Each row comes from the steps of one path. Every step used is in the known rows, and no mark comes twice. Write the path behind each row, first mark first.
(in the rows, 128 means zero)
Known rows
rizaf > bisok: [162 148 148 207 112  96 110 156 102  95 108 114 116  99 132  75 132 154
 151 153 101  88  77 120 104 165 110]
zitun > giko: [113  80 133 153 141 142  88 145 118 120 133 114  81 139 135 124 134 134
 127  99 107 111 140 156 137 165 119]
nosig > bisok > luvod > zitun: [133 128 131 178 118 122 115 150 136 134 174 134 103 128 108 125 134 138
 118 156 134 135 125 157 121 145 149]
patakid > milu: [122 147 124 139 126 119 104 139 150  67  75  95  89 118 136 122 118 168
 161 111 112 107 152 168 138 123 145]
milu > luvod: [147 139 126 165 145 133 100 105 146  93 105  92  83 124 133 133 147 137
 138 127 107 120 147 150 100 157 135]
tosi > milu > luvod > voga > nanuf > zitun: [107  80  79 158  89 132 131 108 155 132 158  83  97 141 135 167  82 147
  96 116 138 145  94 101 140 142 147]
bisok > luvod > milu: [107 128 126 164 104 104  99 130 149  96 174  96  62 113 116 106 166 176
 144 159 133 119 132 143 137 129 159]
voga > luvod > bisok > tosi: [162  99 158 169 124  78 101 113 144 138 131 129  88 120 124  74 117 177
 173 131 132 170  76 129 107 175 156]
bisok > tosi > milu: [154 137 140 175 126  79 109 135 152  94 135 118  56 164 118  93 105 189
 145 134  80 129  97 155 116 109 168]
milu > tosi > bisok > rizaf: [144 131 219 191 124 103 106 115  69  88  58 139 135 125 141  73 189 170
 177 183  74 125  64 160  74 171 127]
rizaf > bisok > tosi > milu > luvod > zitun > giko: [109  97 104 189 150 148 104 129 136 166 164 149  54 153 125 161 101 122
 101  48  99 142 154 192 133 111 136]
zitun > luvod: [115 114 115 120 142 111 100 140 113  89 105  78  98 100 123 101 146 147
 132 133 125 113 148 120 158 189 122]
giko > zitun: [103  85 158 146 145 148 100 143 119 120 126  93 103 145 123 143 128 170
 146 128  98  76 127 134 113 189 120]
zitun > nanuf: [114 108 123 122 132 134  96 159 116  94 100  47 125  96 129 105 129 141
 152 165 124  97 113  88 135 206 100]
voga > nanuf > zitun > luvod > milu > tosi > bisok > rizaf: [ 95 106 174 168 116 103 121 108  73 110  86 106 123  98 137 104 173 169
 148 161 107 135  60 139 120 166 127]
luvod > milu > tosi > bisok > kagomo: [133 122 227 192 109 105 106 116  88  93  63 130 135 106 156  85 191 193
 169 170  80 132  87 181  89 152 124]
zitun > luvod > milu > tosi > bisok: [110 137 151 156 132 111  95 111  83  73  58 103 101  86 133 128 160 164
 172 107 109 123 133 166 125 136 121]
nanuf > zitun > luvod > milu > tosi > bisok > kagomo: [114  99 201 178 120 111 118 116  88 101  79 116 132  99 151 106 179 190
 141 134  90 139 100 173 118 164 113]
milu > tosi: [153 123 178 169 139 116  63 117 132  77  54  79 116 122 123 110 144 183
 166 126  83 118 122 158  86 191 120]
tosi > bisok: [137 133 160 164 119 118 126 136 100  78  91 134 109 119 143 115 148 141
 165 147 108 111  96 146 113 133 141]
rizaf > bisok > tosi > milu > luvod: [168 173 113 209 140  89 122 110 139 101 137 113  54 135 123 112 115 163
 131 122  89 131 121 163  91 108 149]
zitun > luvod > milu > tosi: [106 122 142 140 140 111  55 111 118  83  58  63  91  89 120 119 158 188
 161  95 107 120 155 160 135 171 112]
luvod > bisok > rizaf: [139  92 200 163 119 100  95 127  77 130  97 162 125 127 148  49 194 161
 190 172  96 133  65 120  87 187 124]
rizaf > bisok > tosi > milu > luvod > zitun: [128 130 114 188 137 132 110 120 160 142 137 142  68 149 119 155 108 139
 119  79  94 141 135 179 112 101 155]
milu > luvod > zitun > giko: [ 87  69 111 149 155 184  86 124 144 158 139 133  73 150 132 181 129 103
 105  49 113 136 180 185 139 143 131]
zitun > luvod > bisok: [122  89 125 117 141 103  95 131  82 123 109 126 105  89 137  89 160 141
 177 107 134 137 138 104 136 186 114]
voga > luvod > milu > tosi: [115 112 146 157 119 103  71  94 139  96  78  67  90  87 122 120 149 194
 159 109 114 129 132 166 107 159 130]
bisok > luvod > zitun > giko: [ 88  65 118 156 136 160 101 145 144 157 195 138  76 151 118 156 135 120
  99  94 124 139 167 172 144 148 151]
tosi > milu > luvod > zitun: [103 108 105 147 140 155 105 113 164 133 129 134  70 153 127 176 128 127
 118  75  96 135 167 179 120  99 157]

Write each row's path
[117 116 116 161 142 145 101 111 177 139 132 136  61 166 119 167 112 140
 119  76  94 150 151 185 120 102 167] => bisok > tosi > milu > luvod > zitun
[123 104 124 149 148  84 113 129 105 132 155 131  57 145 119 105 110 188
 157 100  96 136 125 138 124 129 146] => giko > zitun > luvod > bisok > tosi > milu
[144 122 117 172  74 112  99 124 129 104 174 115 110 136 124  96 132 155
 134 188 153 149 137 109 131 171 157] => bisok > luvod > voga
[101 110 105 151 122 137 118 167 123 131 169  78 126  94 112 124 126 126
 122 165 138 117 122  98 132 188 117] => rizaf > bisok > luvod > zitun > nanuf
[147 136 133 189  81 107 104 109 101  92 146 127 122 123 127 108 139 158
 150 180 145 161 134 129 110 160 153] => milu > tosi > bisok > luvod > voga
[136 160 162 169 133 114 110 117 100  56  39 113 114 104 140 132 135 170
 182 111  98 123 134 187 100 121 135] => patakid > milu > tosi > bisok
[108 100 126 147 141 171  90 116 169 135 108 124  91 145 127 174 135 118
 124  82 109 134 157 171 120 141 147] => milu > luvod > zitun
[138 147 102 166 142 115 119 102 138  92 131 104  56 137 131 135 137 148
 130 116  90 122 158 161  97 107 149] => tosi > milu > luvod
[ 73  83 100 121 126 130  89 130 138 104 121  76  71 101 129 141 139 163
 125  71 132 107 143 133 191 151 119] => nanuf > zitun > luvod > milu
[128 133 120 175  68  94 126 112 110 113 150  85 129 105 123 112 119 155
 139 227 165 164  84  94 110 164 166] => milu > tosi > bisok > luvod > voga > nanuf
[ 94 106 123 139 134 146 111 145 119 117 136  79 130  99 112 148 134 134
 138 152 131 135 138 124 121 182 126] => milu > tosi > bisok > luvod > zitun > nanuf
[ 85  90 120 114 160 132 106 142  96 114 128  72  97 112 118 134 135 157
 127 118 122  90 163 120 155 205 111] => giko > zitun > luvod
[ 83  83 127 115 150 156 102 161 101 118 123  40 126 108 123 138 118 151
 147 151 119  74 128  89 131 223  89] => giko > zitun > nanuf
[148 108 135 154 144 120  95 103 109 126 107 138  94 108 144 113 159 135
 181 104 121 144 137 128  89 162 124] => milu > luvod > bisok
[113  76  95 160  90 145 118 110 160 131 142  74 115 133 135 164  88 140
 102 123 149 145  88  94 142 174 140] => milu > luvod > voga > nanuf > zitun
[138 113 168 170 131  95 112 101  76 133 118 165  96 130 147  70 192 156
 177 153  87 144  95 138  74 146 133] => tosi > milu > luvod > bisok > rizaf
[ 92  86 103 122 109 140  84 127  88 124 123  95 119 124 130 129 116 149
 134 126 148 120 165 101 169 201 112] => giko > zitun > luvod > voga
[105 106 185 170 127 111 107 108  70  99  75 125 119 109 139 102 184 172
 154 132  91 129  83 159 119 164 118] => nanuf > zitun > luvod > milu > tosi > bisok > rizaf
[134 128 203 180 113 105 124 129  72  93  88 153 126 131 147  68 188 152
 169 195  87 118  56 145  95 158 138] => tosi > bisok > rizaf
[ 87  56  67 159 115 152 123 115 132 156 184 100  72 147 138 179  86 126
  81  71 135 146 135 133 155 134 133] => tosi > milu > luvod > voga > nanuf > zitun > giko
[107  68 158 140 121  97 119 123  75 150 125 128 128 106 140  73 174 153
 155 162 123 146  60  90 122 204 121] => voga > nanuf > zitun > luvod > bisok > rizaf
[113  72  99 166  76 126 129 127 159 131 187  78 117 135 125 145  93 154
  96 159 159 147  77  83 144 178 157] => bisok > luvod > voga > nanuf > zitun
[114  60 116 122 143 118 103 130  99 133 126 124 106 100 137 116 144 143
 155  70 134 140 131 102 147 191 109] => nanuf > zitun > luvod > bisok
[124 117 129 191 112 125 120 152 147 137 185 140 104 127 109 126 138 139
 115 143 122 129 120 145 116 146 156] => rizaf > bisok > luvod > zitun
[154 153 158 197 123  92 130 121 112  75 155 113 103 113 114 107 163 169
 148 187 117 141 124 155  79 154 161] => milu > tosi > bisok > luvod
[176 181 115 199 145  86 117 107 128  99 130 108  51 137 121 110 110 162
 134 132  99 136 126 172  93 107 145] => nosig > bisok > tosi > milu > luvod
[123  93 176 141 131  93 100 125  60 132 101 147 122 107 143  48 197 154
 178 163 108 138  89 111 112 199 117] => zitun > luvod > bisok > rizaf
[135  96 114 154 139  81 116 127 128 122 155 132  58 146 123 105 103 182
 142  81 100 152 109 136 136 125 150] => nanuf > zitun > luvod > bisok > tosi > milu
